Each row was made from one small tree. Brackets hold a mark, then the marks that hang from it, in alphabetical order. Every link used is in the known rows. Write each row's tree.
Known rows:
(ruluz ridaf): [-1.50 -4.58  1.20 -0.58 -0.73 -1.87  1.41 -0.41 -3.58 -1.32  3.42 -0.64
  2.91 -3.76 -2.61  0.50  1.38  3.56  0.38 -0.44  5.11 -1.05 -1.61 -2.76
 -0.31 -2.39]
(gitar selurag): [-1.47 -3.35 -0.36 -1.00  0.92 -2.16 -0.52  1.68 -4.97 -1.47  4.00 -1.85
  4.03 -2.38 -2.48  0.99  2.65  0.43  0.84 -0.29  4.20 -1.98 -2.55 -3.01
 -0.81 -0.61]
(gatun (ruluz ridaf)): [-1.76 -2.61  0.92 -2.26 -0.60 -0.55  1.87 -2.73 -3.83 -1.40  2.09 -0.57
  0.66 -1.42 -2.23 -0.38  2.10  3.97  1.58 -0.27  5.20 -1.10 -1.23 -1.48
 -0.85 -1.93]
(mitob (gatun ruluz vapi)): [-0.44 -1.70 -1.75 -2.64  0.30 -1.43  0.26 -3.97 -4.22 -3.29  2.97 -0.52
  2.83 -1.01  0.84 -2.30  4.98  3.35  0.62  0.47  4.29 -1.80 -1.34 -0.43
 -0.86 -0.09]
(mitob gatun): [ 0.07 -4.80 -1.84  0.14 -0.30 -2.35  0.12 -0.42 -4.26 -1.89  4.25  1.16
  4.73 -2.62 -0.78 -1.18  3.13  2.33  0.54 -0.18  5.26 -1.78 -1.86 -2.34
 -0.53 -0.28]
(mitob (gatun sunaz vapi)): [-0.30 -2.11 -2.58 -1.58 -0.74 -4.39 -0.28  0.22 -3.44 -2.84  4.49 -1.89
  4.02 -1.15  2.43 -1.05  4.45  4.91 -0.02  1.18  3.94 -1.94 -0.78 -0.73
 -0.32 -0.20]
(vapi (gatun (ruluz ridaf) sunaz)): [-1.52 -3.11 -1.01 -3.29 -1.33 -4.95  0.97 -0.66 -4.44 -0.82  2.26 -0.42
  1.03  0.33 -1.38 -0.73  1.74  3.99  2.75  1.08  3.72 -0.50  0.23 -1.45
 -0.15 -1.69]
(vapi gatun): [-0.48 -3.96 -0.95 -1.04 -0.88 -2.92 -0.27  0.87 -5.30  0.57  4.26  1.15
  5.68 -2.93 -3.42 -0.21  1.98  1.73  0.82  0.23  3.93 -0.64 -0.99 -4.42
  0.07 -0.99]
(gatun ruluz sunaz vapi): [-1.35  0.55 -1.29 -4.43 -0.72 -1.60  0.06 -1.19 -4.24 -1.72  2.75 -2.37
  0.74  0.59  2.29  0.26  5.11  4.98 -0.11  1.35  3.80 -1.23 -0.52 -1.33
 -1.21 -0.40]
(vapi gatun pibe): [ 0.71 -4.88 -0.04 -1.32 -1.26 -3.67 -1.58  0.53 -5.57  1.16  4.18  0.15
  5.32 -3.41 -3.74 -0.44  1.78  0.87  0.08  0.54  3.82  0.89 -0.50 -5.41
 -0.50 -1.99]
(vapi (gatun (ruluz ridaf)) gitar pibe): [ 1.68 -4.26  0.91 -3.09 -1.60 -3.47 -1.18 -1.93 -4.25 -0.05  3.30  1.26
  0.37 -0.01 -6.25 -1.55  0.53  0.86  1.98  0.65  2.25  1.61 -0.95 -3.20
 -0.52 -4.08]
(gatun vapi): [-1.01 -1.22  0.21 -1.31 -0.52 -1.27  0.00 -0.39 -4.22 -1.18  4.23 -1.32
  4.11 -3.28 -0.74  0.64  3.73  4.21 -1.19  0.20  4.15 -1.49 -1.38 -3.42
 -0.68 -1.01]
(mitob (gatun ruluz sunaz)): [ 0.37 -2.71 -3.03 -3.20 -0.64 -2.95  0.20 -0.99 -4.42 -2.09  2.28 -0.54
  1.30  1.16  1.48 -1.44  3.97  3.59  1.35  1.07  4.77 -1.37 -0.95 -0.43
 -1.03 -0.10]
(vapi (gatun sunaz)): [-0.60 -2.96 -2.03 -1.86 -1.08 -4.69 -0.55  3.23 -4.93  0.45  4.29 -0.05
  4.85 -0.96 -1.22  0.36  2.52  2.71  0.97  1.21  3.32 -0.75 -0.21 -3.61
 -0.09 -0.76]
(vapi (gatun (ruluz laso)) pibe): [-1.16 -4.41 -0.88 -2.87  0.41  0.24 -0.95 -1.84 -6.16 -0.17  2.02  0.21
 -0.40 -2.68 -3.51 -0.79  2.81  1.85  1.46 -0.69  4.12  1.69  0.18 -2.76
 -0.91 -1.85]
(laso (ruluz ridaf)): [-1.16 -2.41  0.17 -1.28 -1.43 -0.94  1.30 -0.33 -3.75  0.22  1.51  0.97
  0.86 -1.79 -2.22  0.42 -0.18  4.81  0.16 -0.46  6.27 -2.91 -1.96 -1.28
 -0.61 -2.54]
(vapi gatun (gitar selurag) ridaf): [ 0.49 -4.60 -1.50 -1.28 -0.97 -5.74 -2.37  0.85 -5.38  0.28  6.14  1.51
  5.00  0.76 -5.65 -0.15  1.32 -2.85  2.73 -0.52  1.38 -0.47 -2.25 -2.73
  0.09 -2.48]
(mitob (gatun sunaz (vapi pibe))): [ 1.26 -3.37 -1.45 -2.07 -0.84 -4.80 -1.70  0.44 -3.82 -2.18  4.26 -2.64
  3.22 -1.33  2.82 -0.70  4.53  3.81 -0.60  1.94  3.38 -0.63 -0.30 -1.57
 -0.58 -1.34]
(nanula laso): [-1.37 -3.36 -0.67  0.83 -0.39  0.05 -0.29  4.07 -4.99 -0.89  3.62 -1.67
  3.01 -2.64 -2.81  0.37  3.69  1.67 -0.28  0.07  5.06 -0.03 -2.68 -2.90
 -0.07 -2.24]
(laso nanula): [-0.68 -3.03 -0.42 -1.61 -0.42  0.54 -0.53 -2.95 -4.69  0.07  2.69  0.19
  2.18 -2.41 -2.77  0.08  4.57  3.42 -1.00  0.40  5.32 -1.71 -2.29 -3.13
 -1.06 -0.21]
(ruluz (laso nanula) ridaf): [-3.34 -4.73 -0.15 -0.70  0.94  1.88  0.87 -3.92 -4.08 -1.64  1.65 -0.40
 -2.44 -4.00 -3.02  0.53  3.24  5.95  0.51 -0.93  6.23 -1.87 -1.82 -0.78
 -0.68 -2.06]

Which tree is each row?
[-1.08 -2.31 -2.26 -2.91  0.24 -4.04  1.14 -3.30 -3.02 -3.89  2.59 -1.97
  0.31  0.30  2.61 -1.96  4.47  5.65  1.65  1.29  4.21 -1.98 -0.27  1.77
 -0.21 -1.12]	(mitob (gatun (ruluz ridaf) sunaz vapi))
[ 0.48 -2.54 -0.99 -3.78 -1.90 -5.02  0.31 -1.44 -3.95 -0.30  3.16  0.57
  0.18  1.92 -4.07 -0.29  1.44  2.90  2.64  1.09  2.13  0.13 -0.79 -1.60
 -0.28 -2.62]	(vapi (gatun (ruluz ridaf) sunaz) gitar)
[ 1.43 -4.08 -1.19 -2.65 -1.11 -6.35 -3.69  2.95 -5.06  0.45  5.04 -1.34
  2.98  0.81 -3.97  1.19  2.02 -0.98  1.18  1.52  1.03  0.43 -1.54 -4.02
 -0.56 -2.36]	(vapi (gatun sunaz) (gitar selurag) pibe)
[-1.77 -2.52 -0.24  0.26 -1.14  0.25  0.85  2.92 -4.12 -0.53  1.50 -0.34
  0.05 -1.04 -3.39  0.17  1.14  3.62  0.24 -0.07  6.24 -1.92 -2.94 -0.17
  0.31 -3.96]	(nanula (laso (ruluz ridaf)))
[-0.48  0.52 -0.55 -3.63  0.68 -1.42 -1.55 -2.31 -4.48 -2.51  4.15 -2.31
  0.51  0.64 -2.89  0.41  4.38  0.96  0.75  0.64  1.81 -1.40 -2.67 -1.39
 -1.40 -0.68]	(gatun ruluz (vapi (gitar selurag)))
[ 2.25 -1.79  1.38 -2.09 -1.06 -2.09 -2.16 -0.69 -3.76 -0.51  5.11 -1.01
  2.14 -1.89 -3.40  0.90  3.29  2.47 -1.57  0.80  2.18  0.82 -2.21 -4.38
 -1.09 -3.00]	(gatun (vapi gitar pibe))
[-0.54 -2.34 -2.05 -3.78 -1.35 -3.42 -0.26  0.71 -5.37  0.13  2.69  0.06
  3.01  0.61 -0.70 -0.59  2.98  2.78  1.67  1.24  3.60 -0.35  0.26 -2.84
 -0.60 -0.56]	(vapi (gatun ruluz sunaz))
[ 0.99 -2.48  0.41 -2.37 -0.88 -4.67 -3.63 -1.07 -4.34 -0.49  5.93 -1.69
  3.28 -0.01 -2.39  0.09  2.78 -1.73  0.52  0.07  1.32  0.48 -2.29 -2.40
 -0.78 -3.76]	(gatun (vapi (gitar selurag) pibe ridaf))
[-3.92 -1.44  0.39 -2.81  1.20  1.29  1.80 -3.92 -3.83 -3.14  1.65 -1.90
 -2.70 -2.81 -0.88 -0.23  4.01  5.92  0.99 -0.93  4.85 -0.51 -0.39  0.47
 -0.69 -2.08]	(gatun (ruluz laso ridaf) vapi)
[ 1.15 -2.54 -1.07 -3.19 -0.01 -2.08 -1.32 -4.21 -4.39 -2.17  2.87 -1.88
  2.38 -1.03  1.12 -2.31  4.72  2.10  0.27  1.09  4.06 -0.29 -0.69 -1.19
 -1.17 -1.17]	(mitob (gatun ruluz (vapi pibe)))
[-0.86 -2.09 -0.46 -1.82 -1.36  0.45  0.63 -3.40 -3.75  0.66  0.41  1.52
 -0.94 -1.06 -2.31 -0.18  2.20  5.35 -0.43  0.13  6.68 -4.18 -2.48 -0.91
 -0.76 -1.85]	(laso nanula (ruluz ridaf))
[-0.80 -4.24 -1.13 -1.70 -0.01 -2.34  1.61 -3.64 -3.60 -2.97  2.06  0.25
  1.71 -1.22 -1.02 -2.11  2.39  3.16  2.39 -0.13  5.53 -1.76 -1.36 -0.05
 -0.60 -1.24]	(mitob (gatun (ruluz ridaf)))
[ 2.80 -5.49 -0.36 -1.26 -2.78 -5.71 -2.69 -0.45 -5.02  2.09  5.63  2.36
  4.89 -0.33 -4.94 -0.92  0.71 -1.81  1.12 -0.31  1.87  2.36 -1.06 -4.61
 -0.18 -4.04]	(vapi gatun gitar pibe ridaf)
[ 0.07 -3.16 -2.74 -1.52 -1.61 -6.09 -0.40 -0.46 -3.54 -1.97  5.05 -1.18
  4.63  0.54  3.98 -1.74  4.05  2.96  0.67  0.55  3.69 -1.73 -0.35  0.14
 -0.13 -1.13]	(mitob (gatun sunaz (vapi ridaf)))
[ 0.24 -3.89 -2.51 -2.29 -1.66 -7.95 -2.43  2.11 -4.89  0.57  6.02  0.70
  4.07  2.22 -2.88  0.43  1.47 -1.65  2.85  0.47  1.15 -0.14 -1.55 -1.90
  0.04 -2.34]	(vapi (gatun sunaz) (gitar selurag) ridaf)
[ 0.10 -0.45 -0.32 -4.58 -1.34 -2.48 -1.26 -1.08 -4.42 -0.46  2.55 -3.40
  0.51  0.20  2.54  0.25  5.28  4.17 -0.71  1.82  3.36  0.32 -0.24 -2.13
 -1.44 -1.66]	(gatun ruluz sunaz (vapi pibe))
[-2.82  0.69 -2.60 -4.47  0.76  1.85 -0.40 -4.73 -4.67 -1.89  0.76 -2.26
 -4.51 -0.11  1.70  0.41  7.53  7.07 -0.06  0.97  4.76 -1.42 -0.39  0.96
 -1.31 -0.28]	(gatun (ruluz (laso nanula)) sunaz vapi)
[ 2.43 -2.33 -0.18 -2.68 -3.13 -5.40 -2.68  0.23 -3.51  0.50  5.56 -0.65
  2.43  1.10  0.30  0.48  3.69  1.78 -0.98  0.96  1.26  1.46 -0.88 -2.47
 -0.65 -4.08]	(gatun sunaz (vapi gitar pibe ridaf))
[ 0.71 -1.79 -2.22 -1.06  1.16 -3.52 -1.81 -0.52 -3.59 -3.49  6.03 -1.15
  3.25 -0.46 -2.66 -0.57  3.63  0.59  0.88  0.85  2.01 -2.19 -3.38 -0.86
 -0.51 -0.64]	(mitob (gatun (vapi (gitar selurag))))
[ 1.72 -1.04 -2.53 -1.57 -0.66 -4.10 -0.85 -0.04 -2.90 -2.51  5.42 -0.50
  2.76  0.69 -0.30 -0.01  4.40  3.81 -0.40  1.80  2.50 -1.35 -2.02 -0.86
 -0.43 -1.19]	(mitob (gatun sunaz (vapi gitar)))
[-3.16  0.45 -2.06 -3.77  0.31 -0.05  0.47 -0.92 -4.61 -2.54  1.89 -2.41
 -2.14 -0.76  1.84  0.82  5.98  6.66  0.23  0.21  4.38 -0.58 -0.21  0.12
 -1.22 -0.88]	(gatun (ruluz laso) sunaz vapi)
[-1.23  1.12 -2.10 -3.73  0.42  0.73 -0.28 -1.31 -3.85 -2.18  2.73 -1.38
 -3.18  0.98 -0.74  1.43  5.10  5.65  0.50  0.37  2.64  0.33 -1.16 -0.03
 -1.42 -1.78]	(gatun (ruluz laso) sunaz (vapi gitar))
[-2.52 -5.18 -1.78 -1.43  1.04  0.49  1.97 -4.00 -3.91 -4.11  1.40 -0.03
 -1.80 -2.54 -1.71 -1.67  2.47  4.53  2.51 -1.28  6.13 -0.90 -0.99  1.58
 -0.51 -1.70]	(mitob (gatun (ruluz laso ridaf)))
[ 1.97 -0.26  0.87 -3.99 -0.77 -0.92 -1.86 -2.16 -4.15 -0.41  3.63 -1.07
  0.46  0.11 -3.00  0.04  4.37  2.18 -0.62  1.25  2.18  1.05 -1.73 -3.01
 -1.49 -2.68]	(gatun ruluz (vapi gitar pibe))
[-0.67 -3.69 -1.71 -2.71 -0.54 -3.74  1.22 -1.97 -3.42 -3.17  1.72 -0.34
  0.50  0.45  1.56 -1.72  2.87  4.58  2.47  0.80  5.08 -1.60 -0.72  0.98
 -0.36 -1.38]	(mitob (gatun (ruluz ridaf) sunaz))
[-1.33 -1.03 -0.90 -3.46 -1.17 -2.17 -0.04 -4.24 -4.56 -0.61  3.22 -0.40
  2.67  0.17  0.89 -1.43  4.76  2.53  0.66 -0.44  3.61 -0.66 -0.63 -1.17
 -0.83 -1.84]	(gatun ruluz (vapi ridaf))
[-0.27  0.26 -1.02 -2.63  0.09 -4.16 -1.78  2.38 -3.68 -1.94  5.44 -2.50
  1.85  1.06 -1.30  1.65  3.98  2.20 -0.05  1.38  1.41 -1.93 -2.44 -1.66
 -0.92 -1.15]	(gatun sunaz (vapi (gitar selurag)))
[-0.48 -0.64 -2.61 -3.73 -0.57 -3.19  0.11 -1.80 -3.92 -2.96  2.54 -2.03
  1.49  0.72  2.69 -1.77  5.55  4.58  0.90  1.40  3.87 -1.55 -0.56  0.17
 -0.86  0.08]	(mitob (gatun ruluz sunaz vapi))
[-2.25 -2.06 -3.03 -2.22  1.80  1.15  0.75 -3.58 -4.51 -3.71  2.35 -0.29
 -0.18 -1.82  0.60 -1.80  5.23  4.77  0.96 -0.39  4.67 -1.27 -0.87  1.26
 -0.74 -0.26]	(mitob (gatun (ruluz laso) vapi))
[-1.55 -2.77 -4.53 -3.47  0.77  1.07 -0.38 -4.49 -4.77 -2.41  0.56 -0.26
 -3.39  0.46  1.14 -1.25  6.44  5.31  1.40  0.30  6.09 -1.70 -1.01  1.77
 -1.32  0.34]	(mitob (gatun (ruluz (laso nanula)) sunaz))
[ 2.88 -1.96 -1.02 -3.61 -0.61 -2.46 -1.86 -4.14 -3.86 -2.08  4.02 -0.48
  0.90  0.33 -1.83 -2.13  4.46  1.63  0.23  1.02  2.41  0.30 -1.61 -1.48
 -1.04 -2.17]	(mitob (gatun ruluz (vapi gitar pibe)))
[-2.47 -1.71 -2.03 -3.07  0.04  1.53  0.77  0.09 -5.09 -1.51  1.42 -1.59
 -2.11 -0.94  0.88  1.11  4.35  5.15  0.76 -0.10  5.05 -0.28 -0.53 -0.66
 -1.56 -1.08]	(gatun (ruluz laso) sunaz)
[ 1.22 -1.57  0.53 -2.17  0.41 -2.55 -3.32  0.29 -4.17 -1.12  5.47 -2.50
  1.99 -1.35 -3.70  1.08  3.31 -0.04 -0.71  1.01  1.57 -0.19 -2.88 -3.45
 -1.19 -2.44]	(gatun (vapi (gitar selurag) pibe))
[ 1.80 -1.61  0.21 -4.12 -2.11 -2.55 -2.06 -3.71 -4.34  0.04  4.21 -0.18
  1.34  0.95 -1.74 -0.85  4.30  0.45  0.26  0.24  1.99  1.57 -1.25 -2.25
 -1.24 -3.70]	(gatun ruluz (vapi gitar pibe ridaf))
[-0.37 -0.57 -0.97 -3.71 -0.61 -3.33 -1.54 -2.99 -4.40 -1.47  4.64 -1.08
  1.21  2.27 -2.04 -0.67  4.20 -0.68  1.72 -0.21  1.82 -0.85 -2.42 -0.32
 -0.98 -2.12]	(gatun ruluz (vapi (gitar selurag) ridaf))
[-0.50 -4.06 -1.47 -2.67 -1.79 -3.92 -0.17 -2.79 -5.85  0.91  3.39  2.07
  4.62  0.59 -1.86 -2.04  2.43  0.09  2.34 -0.60  3.72  0.43 -0.07 -2.17
 -0.26 -1.43]	(vapi (gatun ruluz) ridaf)
[ 1.55 -2.03 -1.93 -1.32 -0.07 -2.45 -0.75 -1.28 -3.30 -2.48  5.45  0.45
  3.88 -1.45 -2.53 -0.97  3.96  2.78 -0.36  0.56  2.61 -1.31 -2.41 -1.69
 -0.48 -1.05]	(mitob (gatun (vapi gitar)))
[-0.22 -3.92 -2.02 -0.49 -0.14 -4.45 -0.47 -2.25 -3.88 -1.87  5.17  0.34
  5.62 -1.76  1.64 -2.39  4.06  1.67  0.55 -0.20  4.25 -1.52 -1.00 -0.40
  0.04 -1.13]	(mitob (gatun (vapi ridaf)))
[-1.56 -3.02 -3.72 -2.67  0.36  0.10  0.75 -1.12 -4.57 -3.16  1.69 -0.76
 -1.65 -0.31  1.33 -0.73  4.43  4.42  1.91 -0.01  5.64 -0.88 -0.48  1.10
 -1.04 -0.18]	(mitob (gatun (ruluz laso) sunaz))
[ 2.47 -4.47  0.22 -1.48 -1.97 -3.37 -2.42  0.85 -4.70  0.97  5.11  1.49
  3.73 -1.61 -6.35  0.16  1.16  0.31  0.00  0.91  1.93  1.52 -1.52 -5.87
 -0.33 -2.77]	(vapi gatun gitar pibe)
[-0.54 -4.61 -2.42 -1.88 -2.50 -6.28 -0.72  1.69 -5.19  1.10  4.72  1.18
  5.17  0.31 -0.31 -0.22  2.29  1.93  1.55  0.20  3.53 -0.34  0.17 -2.73
  0.32 -1.76]	(vapi (gatun sunaz) ridaf)
[ 2.70 -5.04  0.62 -1.45 -2.92 -3.34 -1.97 -0.53 -4.19  0.95  5.21  1.22
  3.29 -0.50 -3.47  0.40  1.66 -0.19 -0.27 -0.54  2.81  1.75 -1.89 -3.78
 -1.02 -4.29]	(vapi gitar pibe ridaf)
[ 2.95 -3.61 -0.80 -2.28 -2.53 -5.18 -2.69  2.39 -4.58  1.22  5.09  0.27
  3.20  0.04 -3.81  0.71  1.82  1.44  0.49  1.58  1.81  1.48 -0.89 -5.03
 -0.42 -2.57]	(vapi (gatun sunaz) gitar pibe)
[-0.31 -2.57 -2.51 -2.31 -0.97 -3.62  0.02 -4.78 -4.38 -2.20  3.75  0.45
  3.31  0.38  1.61 -3.13  5.02  1.73  1.48 -0.30  4.08 -0.89 -0.67  0.64
 -0.51 -0.98]	(mitob (gatun ruluz (vapi ridaf)))
